Each row was made from one path, in order. Every step used is in the known rows, and no mark comes twice. Write each row's path.
Known rows
modan/sozav/buba/pituz/tuban/mobi: -.14  .16  -.02  .03  -.09  -.38  .32  -.28  -.03  .08  -.30  -.23  .12  .05  -.08  -.31  .03  -.21  .11  .39  -.18  .16  .24  -.08  -.35  -.06
modan/sozav/buba: -.10  .39  -.25  -.01  -.10  -.20  .26  -.26  -.18  -.02  -.01  -.03  -.09  -.10  -.11  -.18  .63  -.10  -.02  .23  -.29  .27  .14  .22  -.38  -.15
buba/mobi: -.23  .18  .16  -.34  -.47  -.14  .22  -.06  -.13  -.03  .42  -.22  -.16  -.06  .40  .21  .34  .22  .07  -.31  -.36  -.17  -.18  .14  .21  .12
gitod/pituz: -.05  .19  -.49  -.13  -.32  -.51  .27  .15  .29  -.01  .24  .08  .07  .00  .13  .15  .09  .06  -.08  -.30  -.16  .21  .45  .28  -.17  -.20
sozav/forav/buba/mobi: .09  -.11  .42  -.10  -.13  -.19  .59  -.26  .06  -.19  .30  -.49  .16  -.05  .25  .45  .59  .04  .33  -.07  -.12  -.26  -.20  -.05  .28  .05
tuban/mobi: -.47  .28  .07  -.09  -.51  -.35  .49  -.34  .17  -.10  .20  -.29  .29  -.14  .10  -.04  .03  .03  .01  -.15  -.34  .09  .18  .57  .01  .10
sozav/buba/mobi: -.03  .40  .19  -.30  -.20  .01  .39  -.15  -.30  -.12  .34  -.27  -.12  .05  .23  .24  .59  .03  .21  -.11  -.22  -.10  -.14  -.30  .23  .15
modan/sozav/forav/buba: .00  -.03  -.02  .13  -.05  -.34  .41  -.36  .09  -.08  -.04  -.24  .11  -.18  -.05  .01  .62  -.08  .07  .25  -.21  .11  .07  .35  -.30  -.20
buba/mobi/tuban/pituz: -.44  -.33  .40  -.41  -.49  .09  .06  .28  -.15  .07  .12  -.04  -.36  -.10  .45  .15  -.18  .05  .13  -.29  -.25  .03  -.02  -.03  .17  .33
pituz/mobi/tuban/buba: -.46  .18  .46  -.19  -.32  .12  .15  -.18  -.51  -.31  .08  -.38  .19  -.15  .27  -.12  -.11  -.17  .24  .16  -.19  -.06  -.14  .62  .42  .18
pituz/mobi: -.27  .29  .19  -.24  -.28  -.02  .23  -.20  -.40  -.17  .34  -.16  .26  -.05  .11  -.20  .27  -.06  .05  .03  -.19  -.12  -.12  .47  .16  -.12
modan/sozav/forav/buba/mobi/tuban/pituz: -.15  -.42  .25  .02  -.08  -.10  .28  -.10  .03  .05  -.18  -.22  -.10  -.26  .07  .10  .18  -.14  .19  .24  -.19  .11  .03  -.02  -.24  .01
forav/sozav/buba/pituz: .08  -.15  -.14  .05  .00  -.44  .30  -.13  -.13  -.46  .04  -.15  -.33  .06  .19  .03  .35  -.05  .42  -.10  -.48  .09  .22  -.31  -.12  .25
forav/buba/pituz/gitod/mobi/tuban: -.18  -.66  -.06  -.35  -.24  -.24  .27  -.23  -.16  -.16  -.06  -.30  .09  -.19  .29  .17  -.17  -.19  .46  .05  -.27  .01  .26  -.05  .20  .63
mobi/tuban/pituz/gitod: -.52  -.65  -.04  -.42  -.57  .07  .09  .35  -.15  .10  -.12  .21  -.21  -.25  .24  -.23  .11  -.27  -.01  .04  -.08  .33  .36  .23  -.27  .47
tuban/pituz/mobi: -.39  -.08  .17  -.08  -.25  -.05  .41  .11  -.06  .06  .23  .26  .20  -.12  .07  -.39  -.08  -.15  .05  .07  -.24  .14  -.07  .12  .03  -.02
gitod/mobi: -.24  .37  -.22  -.22  -.23  -.32  .17  -.53  -.02  -.01  .32  .11  .30  -.22  -.09  .24  -.07  .08  .01  -.24  -.43  .07  .07  .53  .18  .08
sozav/buba/forav: -.07  .36  .20  -.39  .07  -.08  .37  .11  -.10  -.27  .19  -.20  .01  .17  .04  .16  .73  -.03  .29  -.13  -.09  -.04  -.11  -.11  .03  .14
tuban/buba/mobi: -.31  .47  .19  .02  -.43  -.27  .54  -.27  .04  -.21  .37  -.36  .04  -.20  .47  .13  .20  .16  .27  -.05  -.52  -.09  -.37  .34  .52  .34
forav/buba: -.17  -.10  .12  -.12  -.26  -.34  .50  -.31  -.12  -.27  .32  -.20  .03  -.08  .21  .14  .41  .10  .17  -.17  -.38  .11  -.05  .39  .29  .11
mobi/tuban: -.43  -.12  .18  -.37  -.51  -.03  -.05  .13  -.24  -.15  .00  -.05  -.24  .00  .29  .05  .12  -.01  -.01  -.28  -.13  .20  .28  .64  .04  .16
pituz/nasen: -.27  .03  .27  -.03  -.34  .00  .33  -.12  -.40  .00  .40  -.07  .23  .12  .19  .04  .48  -.16  -.11  -.13  .00  .09  .01  .52  -.15  -.03
sozav/forav/buba: .07  -.08  .25  .01  -.10  -.30  .63  -.27  .15  -.25  .22  -.33  .27  -.01  .11  .29  .67  -.03  .24  -.03  -.07  -.07  -.03  .24  .15  -.05
modan/sozav: -.26  .22  -.29  -.02  -.32  -.34  .14  -.20  -.02  .03  .03  .06  -.09  -.17  -.01  -.27  .47  .03  -.17  .08  -.37  .27  .18  .63  -.44  -.20
modan/sozav/buba/pituz/gitod/mobi: -.03  .10  -.51  -.13  -.03  -.24  .18  -.33  -.10  .09  -.20  -.06  .09  -.20  -.11  -.19  .27  -.29  .18  .42  -.27  .15  .33  -.18  -.45  .20

Which path is each row?
-.26  .32  .17  .18  -.22  -.34  .55  -.15  .14  -.31  .11  -.31  .34  .02  .39  -.26  -.25  -.09  .49  .16  -.34  -.08  -.13  .30  .48  .27 -> tuban/buba/pituz/mobi
-.18  .00  -.09  -.31  -.25  -.12  .01  .18  -.20  -.10  .07  -.15  .12  -.04  .14  .12  -.28  -.14  .04  -.12  .00  .05  .38  .25  -.03  -.16 -> gitod/pituz/mobi/tuban
-.06  -.32  .26  .03  .03  -.13  .20  -.18  -.09  -.13  -.30  -.41  .12  -.08  .06  -.06  .08  -.26  .33  .34  -.07  -.03  .15  .13  -.19  -.08 -> modan/sozav/forav/buba/pituz/mobi/tuban
-.41  -.07  .55  -.23  -.08  .05  .05  -.07  -.52  -.53  .01  -.50  .01  -.20  .25  .02  -.05  -.13  .42  .10  -.32  -.18  -.26  .41  .28  .32 -> pituz/mobi/tuban/buba/forav/sozav
-.20  -.40  .36  -.06  -.23  -.54  .56  -.30  .04  -.14  -.01  -.41  .26  .12  .26  -.01  -.29  -.03  .33  .03  -.25  -.03  .05  .01  .32  .22 -> forav/buba/pituz/tuban/mobi
.02  .03  -.12  .01  -.05  -.35  .30  -.30  -.32  -.47  .18  -.14  -.33  -.11  .06  .10  .70  .01  .22  -.07  -.51  .14  .10  -.04  -.15  .15 -> forav/sozav/buba
-.47  -.14  .04  -.29  -.25  -.08  .00  -.18  -.07  .10  .02  .29  .10  -.26  -.04  .18  -.59  -.09  .08  -.20  -.34  .27  .21  .36  .15  .29 -> gitod/mobi/tuban/pituz
-.22  .14  -.05  -.14  -.23  -.16  .16  .09  -.14  -.19  .07  -.26  .21  -.11  .20  .12  -.38  -.15  .15  .00  -.08  .06  .25  .31  .15  -.04 -> gitod/pituz/mobi/tuban/buba
-.12  .32  -.07  -.19  .08  -.17  .20  -.05  -.10  -.09  -.06  -.13  -.09  -.04  -.11  -.09  .68  -.08  .12  .17  -.23  .12  .01  .09  -.42  -.07 -> modan/sozav/buba/forav
-.06  -.19  .17  -.20  -.11  -.10  .08  -.20  -.53  -.45  .11  -.35  -.55  -.14  .26  .33  .44  .02  .34  -.14  -.50  -.02  .02  -.28  -.01  .35 -> forav/sozav/buba/mobi/tuban
-.32  -.74  .31  -.43  -.40  .05  .32  -.04  -.35  -.07  .15  -.32  -.25  -.31  .43  .24  .12  -.07  .29  .00  -.31  -.01  -.09  -.19  .24  .61 -> forav/buba/mobi/tuban/pituz/gitod
-.20  -.20  .18  -.49  -.30  .26  .26  .11  -.43  .02  .06  -.18  -.26  -.13  .28  .12  .39  -.23  .23  .12  -.10  .02  .04  -.54  .02  .52 -> sozav/buba/mobi/tuban/pituz/gitod
.04  -.55  .12  -.21  -.08  -.19  .40  -.23  .09  -.15  -.12  -.40  .32  -.12  .15  .35  .10  -.28  .48  .15  .02  -.14  .24  -.13  .10  .39 -> sozav/forav/buba/pituz/gitod/mobi/tuban
-.44  -.51  .21  -.54  -.58  .16  .07  .28  -.26  .13  .08  -.10  -.33  -.25  .45  .08  .06  -.07  .10  -.08  -.20  -.01  .03  -.13  .00  .54 -> buba/mobi/tuban/pituz/gitod
-.13  -.16  .12  -.17  -.34  -.55  .23  .12  .13  .05  -.05  .01  .12  .34  .29  -.25  -.12  -.02  .11  -.06  -.06  -.02  .17  .10  .05  .04 -> buba/pituz/tuban
.01  -.05  .10  .04  -.07  -.26  .38  -.34  .03  -.03  .02  -.38  .03  -.21  .05  .15  .57  -.02  .15  .20  -.25  -.05  -.07  .14  -.20  -.13 -> modan/sozav/forav/buba/mobi
-.37  -.10  .38  -.49  -.53  .08  -.05  .11  -.32  -.07  .18  -.29  -.35  -.06  .48  .30  .07  .12  .12  -.35  -.23  -.11  -.03  .20  .23  .27 -> buba/mobi/tuban
-.34  -.26  -.41  -.61  -.49  -.02  -.02  -.32  -.37  .06  .05  -.07  .15  -.47  .04  .09  .28  -.23  -.02  .14  -.20  .06  .31  .39  -.19  .57 -> pituz/gitod/mobi/tuban
-.39  -.18  -.22  -.58  -.32  -.05  .08  -.25  -.22  -.07  .00  -.25  .25  -.50  .09  .16  .24  -.23  .21  .21  -.25  -.05  .06  .35  -.03  .77 -> pituz/gitod/mobi/tuban/buba/forav
-.01  -.29  .55  -.21  -.17  -.05  .42  -.16  -.08  -.22  .14  -.54  .03  -.04  .30  .52  .41  -.01  .35  -.10  -.04  -.22  -.11  -.01  .30  .14 -> sozav/forav/buba/mobi/tuban
-.28  -.13  .22  -.11  -.39  -.57  .36  -.05  .23  .05  -.12  -.21  .30  .25  .23  -.25  -.40  -.06  .15  .01  -.11  -.04  .24  .10  .05  .11 -> buba/pituz/tuban/mobi
-.50  .02  .43  -.27  -.29  -.09  .13  .19  -.03  -.34  -.07  -.32  -.09  -.07  .37  .14  .03  -.02  .31  -.16  -.21  .08  -.07  .62  .30  .43 -> mobi/tuban/buba/forav
-.25  .28  -.02  .22  -.32  -.53  .59  -.06  .40  -.26  .09  -.18  .16  .04  .45  -.16  -.12  -.01  .43  -.02  -.40  .09  .00  .37  .39  .33 -> tuban/buba/pituz
-.11  -.57  -.01  -.27  -.17  -.02  .17  -.05  -.50  -.27  .02  -.20  -.54  -.33  .24  .14  .49  -.17  .32  .11  -.45  .06  .08  -.56  -.24  .59 -> forav/sozav/buba/mobi/tuban/pituz/gitod
.00  -.46  -.26  -.22  -.01  -.25  .06  -.26  -.39  -.38  -.15  -.21  -.28  -.21  .11  .17  .15  -.24  .47  .09  -.43  .05  .37  -.39  -.20  .59 -> forav/sozav/buba/pituz/gitod/mobi/tuban
-.54  -.54  .45  -.16  -.40  .20  .11  .33  -.30  .08  -.02  .20  -.10  .03  .25  -.06  -.19  -.29  -.02  -.14  .03  .34  .23  .33  -.13  .22 -> mobi/tuban/pituz/nasen
-.36  -.33  -.45  -.28  -.38  -.19  .39  -.09  .10  .26  .15  .40  .24  -.45  -.05  -.21  .10  -.23  -.03  .18  -.32  .26  .18  .02  -.27  .44 -> tuban/pituz/gitod/mobi
-.24  -.43  -.35  -.44  -.39  -.22  .03  .00  .00  .03  -.15  -.05  .11  -.13  .27  -.06  -.21  -.25  .30  .04  -.15  .00  .47  .01  -.12  .59 -> buba/pituz/gitod/mobi/tuban
-.38  -.12  -.36  -.45  -.47  -.08  .13  -.42  -.30  -.03  .04  -.18  .24  -.55  .10  .07  .20  -.25  .09  .26  -.29  .07  .17  .46  -.01  .69 -> pituz/gitod/mobi/tuban/buba
-.41  .01  .41  -.39  -.34  .19  -.05  -.04  -.60  -.21  .10  -.24  .07  -.05  .19  -.11  .00  -.14  .09  .00  -.08  -.08  .01  .53  .19  .03 -> pituz/mobi/tuban
-.28  -.22  .30  -.28  -.27  -.05  .02  .22  -.19  -.18  -.10  -.20  .05  .20  .39  -.20  -.44  -.19  .39  -.07  -.06  -.11  .24  .12  .19  .15 -> buba/pituz/mobi/tuban
-.14  .05  .03  -.10  -.01  -.01  .04  -.06  -.33  -.08  -.31  -.20  -.09  .03  .04  -.27  .03  -.30  .26  .33  -.13  .12  .26  -.06  -.26  -.01 -> modan/sozav/buba/pituz/mobi/tuban
-.23  .09  .10  -.28  -.09  -.13  .11  .25  -.06  -.24  .02  -.34  .21  -.07  .19  .19  -.34  -.13  .26  -.03  -.05  -.06  .13  .21  .12  .04 -> gitod/pituz/mobi/tuban/buba/forav
-.12  -.38  .19  -.12  -.08  -.09  .17  -.04  -.40  -.35  .07  -.15  -.57  -.18  .24  .22  .24  -.04  .35  -.09  -.50  .10  .02  -.46  -.06  .39 -> forav/sozav/buba/mobi/tuban/pituz
